Each row comes from the steps of one walk. Every step used is in the known rows, and no mark comes twice. Write the walk behind each row, first mark first.
In the rows, 128 means zero.
Known rows
kuben nipeb liseb kefizo sonu: [106 111 114 140  47 149  80 129 191 121 127 157 123  89  40  81 145 138
 138 105  84 181  98]
kuro pemem nipeb liseb kefizo sonu: [ 82 135 153 161  73 175 108  92 157 147 133 128 104  61  43 113 145  76
 129 104  88 159 125]
pemem kuro: [122 141 108 140 123 156 152 134 138 111 136 128 176 136 113 142 116 126
 125 137 131 111 115]
kuben nipeb: [ 94  98 100 134 106 104  88 151 162 133 146 147 126 130  99 109 157 141
 131 114 127 156 140]
sonu bosul: [116 123 150 101 121 129 126 111 147  75 133 134  90 143 152 117 147 142
 128 142 164 146 108]
kuben nipeb pemem: [ 72 133  98 144  89 111  93 142 145 154 174 144  84 135  92 127 144 111
 139 112 121 153 151]
liseb kefizo: [ 99 125 136 129 120 130 144 123 146  89 143 141 135 101 133  95 134 154
 126 133 127 140 116]
liseb zome kuben nipeb pemem bosul: [ 76 115  56 117  67 109  94 120 149 114 217 168 116 110  66 145 120 123
 135 157 158 134 108]
pemem nipeb: [105 129 127 144 114 138 152 147 136 143 164 126 113 118 106 155 145  86
 114 139 128 124 153]
liseb nipeb pemem kuro: [ 93 196  82 142  95 187 186 126 160 129 189 109 115 161  87 158  93  74
 143 137 135 121 133]
kuben nipeb liseb kefizo sonu bosul: [ 97 108 136 109  39 147  79 110 210  68 144 172  79 111  64  71 160 151
 134 122 116 193  78]
zome kuben nipeb liseb kefizo: [104 104  69 130  42 102  66 107 162 111 109 171 141  95  67 141 118 142
 145 110 155 155 126]
zome kuben nipeb pemem: [ 73 111  67 157  64  85  65 131 126 162 139 154 101 140  73 167 124 106
 136 118 156 133 129]
sonu nipeb pemem bosul: [105 160 116 116  97 140 108  71 140 149 185 152  88 136 110 123 129 107
 152 143 153 134 133]
nipeb liseb kefizo sonu: [133 141 139 135  73 175 124 107 161 116 121 137 124  89  68  94 115 131
 134 118  82 152  82]
liseb kefizo sonu nipeb pemem: [ 59 140 148 163  71 140 102  88 164 146 172 123 106 134  88  77 134 104
 135 128 102 142  84]
suli nipeb pemem bosul: [105 180 115 106 106 180 114 101 141 135 204 136  57 138 114 136 109 127
 164 111 180 162 121]
kuro pemem bosul: [124 133 130 106 140 137  98  84 132 120 131 156 105  99 105 104 145 140
 144 123 141 146 137]
nipeb pemem bosul: [127 175 111 101 118 156 137 105 125 125 186 156  80 111 100 137 119 124
 139 142 130 134 128]
nipeb liseb kefizo sonu bosul: [125 133 162 110  69 175 117  85 173  58 123 142  88 106  93  87 130 137
 131 128 118 168  61]
suli nipeb liseb kefizo sonu: [112 147 148 137  62 201 107 103 178 127 137 119 103 115  91  99 105 127
 158  85 131 182  80]
suli nipeb: [104 135 136 133 118 152 108 123 141 137 150 109 104 153 145 131 117 127
 151  96 180 157 123]
zome kuben nipeb: [102  73  68 140  78  81  59 140 150 142 108 168 136 137  83 150 139 134
 135 123 159 137 122]
kefizo liseb zome kuben nipeb pemem: [ 73  98 133 142  82 101  84 124 107 163 171 149 138 127  78 169 103 119
 129 141 166 119 133]
kuro pemem: [103 128 141 144 140 121  90  93 118 146 101 115 121 111 121 121 138 120
 134 103 128 138 147]
liseb zome kuben: [103  99 104 137 105 106 122 109 127 109 139 118 175 127 120 156  97 119
 120 148 155 101 101]
sonu nipeb: [105 115 136 136 112 109  98  89 146 149 134 119 137 157 137 120 138 112
 136 126 153 128 131]

Which walk is each row?
[125 175 157 120 114 177 157 121 121 170 166 129  73 145 102 157  96  90
 143 141 149 125 157]	kefizo liseb nipeb pemem
[105 148 128 153 102 156 108  79 126 165 122 114  97  84  85 170 140  58
 142 102 130 139 180]	kuro pemem nipeb liseb
[115  85  86 148  24 124  54 116 178 133  98 173 134  98  23 122 127 133
 140 108 118 163  79]	zome kuben nipeb liseb kefizo sonu
[ 67 122  49 164  57 116  91 140 138 144 141 149 152 151  53 187 112 104
 140 126 160 116 117]	zome kuben nipeb pemem kuro
[128 152 112 136  88 167 141 114 134 153 148 125 106  99  89 184 127  69
 135 119 125 128 160]	pemem nipeb liseb
[104 159 131 126  80 182 117  83 156 110 143 118 108 110 131 121  99 133
 159  85 169 170 124]	suli nipeb liseb kefizo
[130  98  63 137  49 102  54 113 140 151  90 159 131 118  61 175 115 114
 143 107 159 150 133]	zome kuben nipeb liseb
[123 116 197 110 149 143 140 119 104 127 159 126 166 115 130 127 108 145
 117 149 140 109 127]	kefizo liseb zome
[148 149 169 106 130 160 150 126 134 157 134 136 114 141 106 144 109 119
 135 141 164 132 148]	kefizo liseb nipeb
[143 127 133 147  73 152  76  72 162 173 109 118 133 139  73 122 127  86
 145 111 106 141  95]	kefizo sonu nipeb liseb
[102 136 168 108  58 200 101  84 196  71 143 128  65 133 110  93 121 141
 148  97 168 197  58]	suli nipeb liseb kefizo sonu bosul
[ 97 139  83 106  92 130 100 128 154 130 199 175  72 115  72 118 149 135
 139 133 132 164 136]	kuben nipeb pemem bosul
[129 122  90 128  81 128 114  80 118 116 122 117 168 112 102 178  74  99
 132 134 154 106 107]	nipeb liseb zome kuben
[108 139 141 149  56 178 146 124 168 131 156 138 114  78  52 128 132  85
 123 128  87 144 110]	pemem nipeb liseb kefizo sonu
[ 77 118 103 163  78 131  97  70 119 150 130 107 144  83  73 194 106  53
 133 121 153 112 151]	kuro pemem nipeb liseb zome kuben
[104 157 129 123  97 181 122  78 148 119 181  89 135 128 136 144  87 106
 157  92 169 153 122]	suli nipeb liseb zome
[ 87 148 136 129  69 157 110  77 176 128 196 167  90 115  73  62 141 122
 142 148 109 151  70]	liseb kefizo sonu nipeb pemem bosul
[ 79 172 125 151  99 165 112 109 129 156 175 101  66 162 137 150 102 107
 157  92 171 154 125]	suli nipeb pemem
[ 73 121 141 155 130 125 112 114 133 156 140 120 103 104 101 149 157  79
 128 119 130 135 173]	kuro pemem nipeb
[ 99 142 133 130  78 135 105  49 154 118 127 129 138 106 122 101 119 117
 150 120 142 136 135]	sonu nipeb liseb kefizo
[115 122 140 138  71 156 101  69 171 145 159 101 158 128  85 108 111  80
 138 129 102 131  84]	kefizo sonu nipeb liseb zome
